What can hang from each mark
q65: q901 q962
q333: q504 q796 q962
q369: q962
q962: q65 q333 q369 q504 q901 q953
q796: q333 q962
q421: q962
q901: q65

Each row was made from one small tree. Brackets hold a mark, then the marks that hang from it, in the order of their numbers. Every link used is in the known rows. Write each row's tree.
Known rows
[q421 [q962 q901]]: [ -9 -31  17 -14  23   9  20   8 -21   6  -2  -7  -3  12 -12 -10   7  10
  45  16 -21   3  10  15  30  16  13   2 -20 -13 -28   5   8 -32  25  24
  14  -5  17 -18  16  29]
[q421 [q962 q369]]: [ -4 -32  15 -12  28  13  26  17 -12  -1  -5  -1  -4   7 -15   2   5  13
  48  17 -16   0  21  10  25   9   8   0 -23  -5 -18   2  12 -24  26  36
   8   2  31 -19  24  35]
[q369 q962]: [  9 -29   6  -9  23   5   5   4 -19   2   3   1   5 -16 -14  -3  -3  -2
  25  17 -12  -3  15   1  29  -6   5   7 -32 -20 -16 -10  -6 -17  25  19
   0 -21 -22 -11   8  22]
[q901 [q65 q962]]: [ -9 -49  -1 -19  21   2  10  17 -13   2 -11  -9   3   6 -14 -16   3  21
  41  12 -26 -11  38   5  22   0  24  -8 -35  -2 -25  -3   8 -14  22  10
  10 -23 -27 -15  -7  33]
[q369 [q962 q901]]: [  4 -36  11 -13  19  12   9  -1 -21   5   2   1  11  -1 -12 -16   1   4
  39  29 -13   7  18   6  33   7  12   0 -27 -19 -22   4  -4 -29  25  20
   9 -27   4 -12   1  31]
[q796 [q333 q504 [q962 q65 q369]]]: [  9 -21  16 -25  26   7  21  41 -16   8   1  23  -2  24  -4   7 -25   5
  42  23 -19  -7  27   0  19  -1  35 -19 -55 -21 -18  -2  19 -32  34  51
  23 -13  -8   4  27  47]
[q962 [q333 q796] q369 q901 q953]: [ -6 -39  17 -26  26  15  21  54  -4  -4   7  29   1  39  -9 -18   5  47
  94  48 -24   3  39  31  35  16  29  -3 -35   6 -38  18   2 -51  26  46
  22  -6  45 -22  34  57]
[q962 q369]: [ -7 -34  10 -14  24   8  29  10 -13   2   4  -4  -1   6 -19  -9  -4  20
  51  21 -14   2  30   8  25   1  10  -1 -30   3 -16   0   4 -17  20  31
   6   5  20 -19  15  38]
[q962 q65]: [ -8 -27  18  -9  19   2  22  34 -16   1   4  -2  -2   0 -17  -6  -9  18
  38  -4 -11  -8  19   8  17   3   3   5 -46 -13 -13 -14  -2 -20  24  19
   4  -1 -19 -11  21  38]
[q796 [q962 q333 q953]]: [ 10 -43  17 -16  29   8   2  27  -2   2   0   1  -4  17 -18 -19  13  34
  52  18 -34   5  24   9  29  -6  26   8 -39  11 -33  -3   4 -26  24  31
  12 -14 -29   2  20  38]
[q333 q962]: [  2 -33  16 -13  26  -2  20   4 -14   3   3  -2  -7  -4 -12 -17  -6   8
  25  15 -19   0  12   3  23 -10   9   6 -34  -9 -20   7  -3  -9  27  29
   8  -4 -25  -8   9  23]
[q796 [q962 q333]]: [  5 -47   2 -21  25   1   4  16 -11   4  -6  -4  -1   4 -20 -19  -2  25
  43   8 -23   4  17  18  21  -9  28   8 -39   2 -20  -2  -2 -20  22  32
  16 -15 -22   3  14  42]
[q901 [q65 [q962 q369 q504 q953]]]: [-11 -66  22 -14  11  22  23  22   5 -11 -18  -3  -7  37   0  -9  27  42
  68  28 -49  -5  65  -2  26  12  32 -19 -36  16 -45   4  27 -32  12  15
  10 -18   7 -12   5  35]
[q901 [q65 [q962 q333 q369 q953]]]: [ -6 -65   6 -25  30  13  16  44   6  -6 -11  12   1  32 -12  -8  20  45
  87  41 -29 -10  64  10  23   5  31 -12 -43  21 -32   9  14 -32  22  21
  17 -30   4  -9   7  56]
[q962 q953]: [  2 -24  23  -5  20   5  10  17 -10   2  14  -5  -8   9 -18 -15   8  23
  41  14 -27  -4  23  -4  31  -7  12   7 -34   6 -29 -13   7 -21  22  18
  -8   4 -26 -20  21  22]
[q796 q333 q962]: [ 13 -16   6 -13  27  11  -5   3 -13  12   4  -8   1   7 -10 -11 -14  10
  24   9 -30  12   9   6  29 -11  36   0 -32 -10 -23  -3  10 -14  25  32
  11 -12 -43  -5   8  35]
[q901 [q65 [q962 q369]]]: [-13 -53   3 -22  25  12  23  20  -9  -2 -12   1   5  18 -11 -14   4  27
  59  26 -24  -4  55   8  22   8  25 -13 -34   6 -25   7  12 -17  24  21
  14 -17   8 -15  -3  44]
[q962 q333 q504]: [ -4 -56   1 -10   3   4  20  21  -7  -7  -6 -12 -16   6 -17  -8   6  26
  50   7 -27  -9  18  15  18  -1  26  -7 -39  -3 -28  -6   1 -24   5  24
   8 -20  -4  -3  11  41]
[q65 q901 [q962 q333 q369 q953]]: [  0 -58  17 -15  14  22  17  37   8  -7   4  16  -2  23 -14 -17  23  39
  56  37 -24  -3  51   5  31  -7  38   3 -48  15 -22   9   9 -34  33  15
   5   8  27  -9   6  54]
[q333 q504]: [ -3 -25  -4 -15   8  -8   9  14 -28   8   3 -15  -9   7 -25  -8 -12   8
  31   7 -19  -9  16   1  28 -10  25   1 -41 -13 -23 -24  15 -23  24  29
   0  -7 -17 -13  21  21]
[q421 [q962 q333 q369]]: [ -2 -48   4 -19  32   9  28  32  -3  -3  -8   9  -6   7 -20   4   7  20
  67  25 -10  -8  25  23  20   9  16   2 -29  -2 -16   6   5 -30  26  38
  17 -11  34 -10  23  50]
[q901 q65]: [-14 -35   1 -13  27  -3  18  16 -18  -4   5  -3   0   2 -21 -14  -7  23
  49   7 -14  -5  27   5  23   2  13   3 -32  -9 -24 -14   3 -14  16  15
   5 -21 -28 -22   4  26]
[q901 [q65 [q962 q504 q953]]]: [ -9 -59  18  -9   3  13  12  18  -3  -9 -15 -11  -8  27  -1 -12  25  36
  49  13 -49 -12  50  -8  26   5  33 -16 -39   8 -50  -2  22 -27  12   6
   5 -24 -27 -10   3  24]
[q65 q901 [q962 q504]]: [ -8 -56  12  -5 -11  18  17   1  -9  -8  -9 -16  -9   7  -5 -24  18  18
  14   5 -33  -6  26  -3  28  -5  37  -4 -42 -10 -27  -3  11 -22  20   2
   0  13   2 -11  -7  25]
[q962 q65 q333 q901]: [-12 -45  14 -20  18   5  27  47 -14   0   1   8   3  15 -18 -14  -5  30
  73  14 -11  -7  26  26  15  12  15  -3 -46  -5 -19   1  -6 -37  23  26
  22 -20  11  -5  16  60]
[q962 q65 q369 q901]: [-17 -34  24 -19  22  18  38  33 -16   0   0   5   8  25 -11 -13  -5  31
  70  18 -13  11  37  16  20  21  10  -9 -38   0 -19   6   1 -34  24  34
  22   1  42 -15  20  55]

Write each row's tree
[ -7 -24  43  -3  30  27  33  48  -1 -15   9  25  -3  19  -5   2  22  31
  47  13 -15  -7  31  -4  29  17  10   8 -46  -7 -19  -8  14 -42  37  20
  -1  27  30 -20  35  31] -> [q421 [q962 [q65 q901] q369 q953]]
[  2 -30  24  -4  19  16  18  28 -13  -8   8  15  10 -16 -10  -8  -1   6
  13   2   1  -6  16  -3  25   2   4  12 -51 -33  -6 -17  -8 -27  33  10
  -1  -4 -11  -9   8  29] -> [q369 [q962 [q65 q901]]]
[-18 -53  -4 -26  30  -2  21  31 -12  -4   4   6   2  17 -22 -21   0  35
  79  25 -13  -3  33  27  24  11  24  -4 -30  -4 -28   4   1 -30  14  19
  24 -40   0 -15   0  49] -> [q962 q333 [q901 q65]]
[-14 -67  16 -19  -5  26  30   1 -11   1 -24 -14  -1  35   2 -20  17  30
  61  29 -43  10  49  10  24  17  38 -23 -30   6 -37  22  17 -35  15  29
  24  -5  53  -9  -3  48] -> [q65 [q962 q369 q504 q901]]
[ 12 -10  14 -21  14  13 -12  14 -23  17   9  -4  -2  46  -8 -15  -3  20
  43  30 -48  12  25  -3  46  -3  57 -11 -38  -8 -47  -7  31 -45  29  39
  17 -14 -31  -1  18  30] -> [q796 [q333 q504] [q962 q901 q953]]
[-17 -57  19 -21  19   3  33   2 -15  -8  -9  -2  -8  25   2 -25   5  26
  53  20 -36   6  29  11  23  13  24 -17 -27 -10 -41  14   9 -24   9  23
  27 -30  -9  -7  -4  21] -> [q333 [q962 q504 [q901 q65]]]
[ -5 -46   9 -19  27   5  19  25 -12   1  -3   3  -3  11 -17 -11   9  19
  61  23 -16  -6  11  25  28  12  21   2 -26 -12 -25  10   2 -38  24  27
  21 -18  25  -9  15  46] -> [q421 [q962 q333 q901]]
[ -3 -31  -3 -27  12  -9   8  77 -20   2  -1  18  -2  11 -20   1 -19  21
  55   4 -11 -29  16  25  18   1  31   1 -64 -24 -25 -19   2 -44  32  42
  14 -16  -6  -4  50  41] -> [q962 q65 [q333 q504 q796]]
[  4 -45   4 -27  17   2  11  46 -24   2  -6  18   8  14 -17  -1  -5  11
  62  23  -9 -12  24  17  21  10  25  -5 -58 -26 -20 -11   2 -51  28  33
  22 -46   2   9  20  47] -> [q369 [q962 q65 [q333 q504] q901]]
[ -4 -54 -14 -31  25  -5   6  33 -26   0  -4  17   7  16 -20  -7  -4  16
  67  34 -13 -12  32  17  30  10  32  -9 -39 -23 -29 -10  10 -45  22  25
  25 -66  -9  -2   2  38] -> [q369 [q962 [q333 q504] [q901 q65]]]
[  0 -41  22 -15  26   9  17  33  -5  -1   3   9  -6  25 -14  -8  23  29
  73  32 -27  -7  20  17  36  14  21   2 -28   1 -36   6   8 -45  25  25
  15 -16  15 -11  25  40] -> [q421 [q962 q333 q901 q953]]
[-11 -63  15  -8  -4  24  27   4  -6  -9 -12  -7  -6  16  -4 -21  18  26
  31  15 -32   2  42  -2  27   1  35  -9 -39  -2 -23   8  16 -25  19  15
   6  15  39 -12  -6  37] -> [q65 q901 [q962 q369 q504]]
[-11 -36  20 -20  29  17  33  12 -14   2  -3   2   2  23 -10  -8   9  19
  63  28 -18  10  25  17  30  21  14  -3 -17  -5 -25  16  12 -35  24  36
  20   1  53 -19  18  41] -> [q421 [q962 q369 q901]]
[ 13 -12  21 -22  19   3   5  17 -18  14  15  11  -6  39  -2 -10  -6  10
  42  42 -39   3  21  -6  43  -7  50 -14 -39 -11 -44   2  24 -41  32  38
  14 -14 -28  -3  17  26] -> [q796 [q333 q504 [q962 q901 q953]]]
[ -7 -42   9 -25  27   9  28  74  -5  -6  -2  28   5  12 -13   4 -15  33
  75  17  -6 -16  30  36  13  11  16  -1 -51  -9 -17   5  -8 -38  29  49
  20  -7  31 -11  42  65] -> [q962 q65 [q333 q796] q369]
[  6 -18  12 -19  25  17   2  -1 -17  14   5  -8   7  24  -6 -22 -12  14
  36  19 -33  22  15  11  33   2  41  -5 -28 -10 -29   9  12 -26  26  34
  24 -16 -23  -7   1  45] -> [q796 q333 [q962 q901]]
[ 20 -12  22  -9  28  18  -6  12  -8   9  10  -2  -2  21  -7  -9   0  19
  31  18 -40   8  18  -5  37 -12  36  -1 -34  -1 -36  -5  18 -20  24  29
   4  -7 -53  -6  17  28] -> [q796 q333 [q962 q953]]
[  3 -31  28 -13  28  19  13  13  -7   3   2   0   1  28  -8 -17  11  34
  52  25 -36  20  39   0  30  -4  21   1 -30  20 -31   2  15 -25  27  36
  12   9   2 -10  22  31] -> [q796 [q962 q369 q953]]
[ -8 -52   8 -15   4   5  23  65  -4 -10 -10  12  -9   9  -7  -1  -8  32
  57  -4 -21 -23  18  28  13  11  24  -4 -55 -19 -30  -6  -6 -39  16  36
  15 -16   3  -6  40  46] -> [q962 q65 [q333 q796] q504]
[  7 -45  28 -16  26  16  13  49  -5  -5  -1  26   9  15  -9  -6  12  26
  70  33 -15  -6  35  14  27  11   9  -3 -50 -11 -27   2  -4 -49  30  22
  16 -36  -5   1  19  50] -> [q369 [q962 q65 q333 q901 q953]]
[  6 -25  38  -8  23  14   8  34 -11   4   1  -1   2  20  -6 -12   7  32
  38   1 -34   5  29  -3  22   1  15   8 -48   6 -29 -10   9 -27  31  26
   8   6 -35  -2  31  27] -> [q796 [q962 q65 q953]]
[ -4 -44  17 -15  21   9   6  26  -5  -1  -3  -4  -1  20 -10 -16  18  30
  50  20 -36 -11  50  -5  28  -1  24  -8 -37  10 -39  -6  15 -21  25   5
   3 -20 -37 -16   4  25] -> [q901 [q65 [q962 q953]]]
[ -6 -34  32 -20  25   7  32  26 -18   5   1  10   3  12  -3 -23  -8  16
  42  14 -18   4  19  12  16  10  10  -5 -44 -12 -22  14  -6 -26  32  33
  26  -4  -2  -2  13  39] -> [q333 [q962 q65 q901]]
[ 11 -40   6 -22  13   3  -1  31 -18   4   3  13   0  24 -15  -5  11  13
  63  46 -24  -7  29   5  39   5  31  -4 -45 -13 -37  -8  12 -53  28  26
  10 -39  -5   1  20  33] -> [q369 [q962 [q333 q504] q901 q953]]
[  4 -31  23 -21  22   3  22  24 -16   4   3  11 -12  31  -9  -6   2  19
  48  39 -33   1  34  -9  31  -8  27  -8 -42   3 -35  -1  21 -32  32  43
  10   4   4  -3  32  21] -> [q333 q504 [q962 q369 q953]]
[  5 -42  11 -26  13   2  -2  30 -19  10   0   2  -3  42 -16 -23   9  34
  65  31 -43   7  28  11  34   0  50  -1 -44   3 -45  -4  21 -47  27  37
  24 -18  -6   6  24  34] -> [q796 [q962 [q333 q504] q901 q953]]
[-11 -46  29  -7  15  23  41  33  -7  -9 -20   2 -10  18  -1  11  10  21
  54   0 -25  -9  28   9   9  26  11  -8 -39 -11 -23  -2  14 -37  19  33
  14   0  40  -6  35  36] -> [q421 [q962 q65 q369 q504]]
[ -7 -25  37 -10  17  14  22  38 -15   0   9   3   2  28  -9 -13   8  33
  62  15 -25   2  32   4  28  14   9  -4 -43   0 -32  -4   5 -38  26  20
   8   0  -2 -15  25  41] -> [q962 q65 q901 q953]
[-13 -66  13 -20  14  19  39  23  -8  -6 -18   2 -10  31  -7  -4  19  31
  81  30 -29   1  26  28  22  26  26 -13 -24  -2 -33  18  15 -47  10  40
  28 -19  66  -7  18  49] -> [q421 [q962 q333 q369 q504 q901]]
[ -6 -65  -8 -34   6   8  15  28 -18  11 -14   0   4  37 -17 -15   3  25
  77  43 -30  -1  48  21  28   5  51 -18 -46   5 -29  14  19 -44  27  39
  31 -21  51  -2   6  60] -> [q65 [q962 [q333 q504] q369 q901]]
[  0 -51  15  -4   6   8  16  29  -2 -10   0  -6 -19  18 -13  -7  18  37
  59  16 -36 -11  27   5  25  -3  26  -3 -39   7 -38 -10   9 -32   8  20
   3 -14 -13  -4  21  35] -> [q962 q333 q504 q953]
[-22 -54   9 -15  10   6  31   9 -20  -9  -4 -12  -4  25  -9 -21   6  32
  63  13 -34   1  31  13  26  19  26 -13 -25  -8 -40  -1  11 -30   3  15
  19 -29   3 -16  -1  27] -> [q962 q504 [q901 q65]]
[  7 -55   9 -16   8  10  15  61  -7 -12 -16  23   1  -4  -3   7  -4  18
  45   6 -15 -27  17  28  16  11  16  -5 -56 -28 -26  -6  -9 -46  22  36
  11 -39  -2   4  36  43] -> [q369 [q962 q65 [q333 q796] q504]]
[-15 -68   7 -18   8  16  28  14  -6  -7 -24  -9  -5  26  -5 -11  13  32
  61  19 -37  -4  56   6  18  13  32 -22 -34   6 -34   8  21 -23   8  20
  17 -24  15 -11  -5  40] -> [q901 [q65 [q962 q369 q504]]]
[ -9 -26  28  -5  22  12  28  35 -10  -9   6  10   0  -3 -14  -2   4  15
  21 -11  -5 -12   9   3  23   8   5  14 -46 -27 -10 -17   5 -29  33  12
  -1  16   2 -15  24  24] -> [q421 [q962 [q65 q901]]]
[ -5 -57  16  -7   8  17  29  32   4 -11  -3   3 -17  30 -12  -5  20  43
  80  31 -35  -5  42  10  24   4  27 -11 -38  14 -34   2  11 -37   6  32
   9  -9  24  -8  23  46] -> [q962 q333 q369 q504 q953]
[ -4 -53  29   0 -11  23  13  10  -3 -11  -2 -12 -11  20  -3 -22  31  29
  20  13 -44  -4  35 -13  36  -4  38  -3 -43  -1 -38  -6  20 -29  21   1
  -8  17  -6 -11   1  20] -> [q65 q901 [q962 q504 q953]]
[ -9 -45  30 -19  25  19  33  59  -1  -5   1  24   1  39 -11 -10  11  47
  99  34 -18   2  48  22  23  21  18  -7 -48  14 -27  10   4 -49  23  35
  23  -8  36  -6  26  67] -> [q962 q65 q333 q369 q901 q953]
[  5 -25  43  -8  29   6  24  37  -5  -2   3  12  -5  11  -4 -10   3  21
  38  14 -24  -7  26  -5  19  -3   4   2 -50   0 -26  -2   0 -22  34  28
   7   4 -35  -2  28  26] -> [q333 [q962 q65 q953]]
[  6 -62  12 -18  -4  14   6  49   5  -3 -17   3 -11  24   0 -11  18  36
  55  21 -47 -21  35  15  26   1  42  -8 -46   3 -49   8   9 -40  22  27
   6 -15  -3  -6  26  41] -> [q65 [q962 [q333 q796] q504 q953]]
[ -7 -38  17 -22   9   1  15  60 -16   2   5  12  -4  36 -17  -8   5  35
  78  22 -26 -15  34  13  26   8  32  -6 -58  -4 -36 -16  15 -52  26  29
  18 -21   4   0  33  47] -> [q962 q65 [q333 q504] q901 q953]
[-10 -49  11 -25  33  14  32  28  -7   1  -5  11   0  23 -15  -4   9  25
  82  36 -15   2  26  28  24  20  19  -3 -25  -1 -24  19   6 -43  23  39
  27 -15  57  -9  19  58] -> [q421 [q962 q333 q369 q901]]
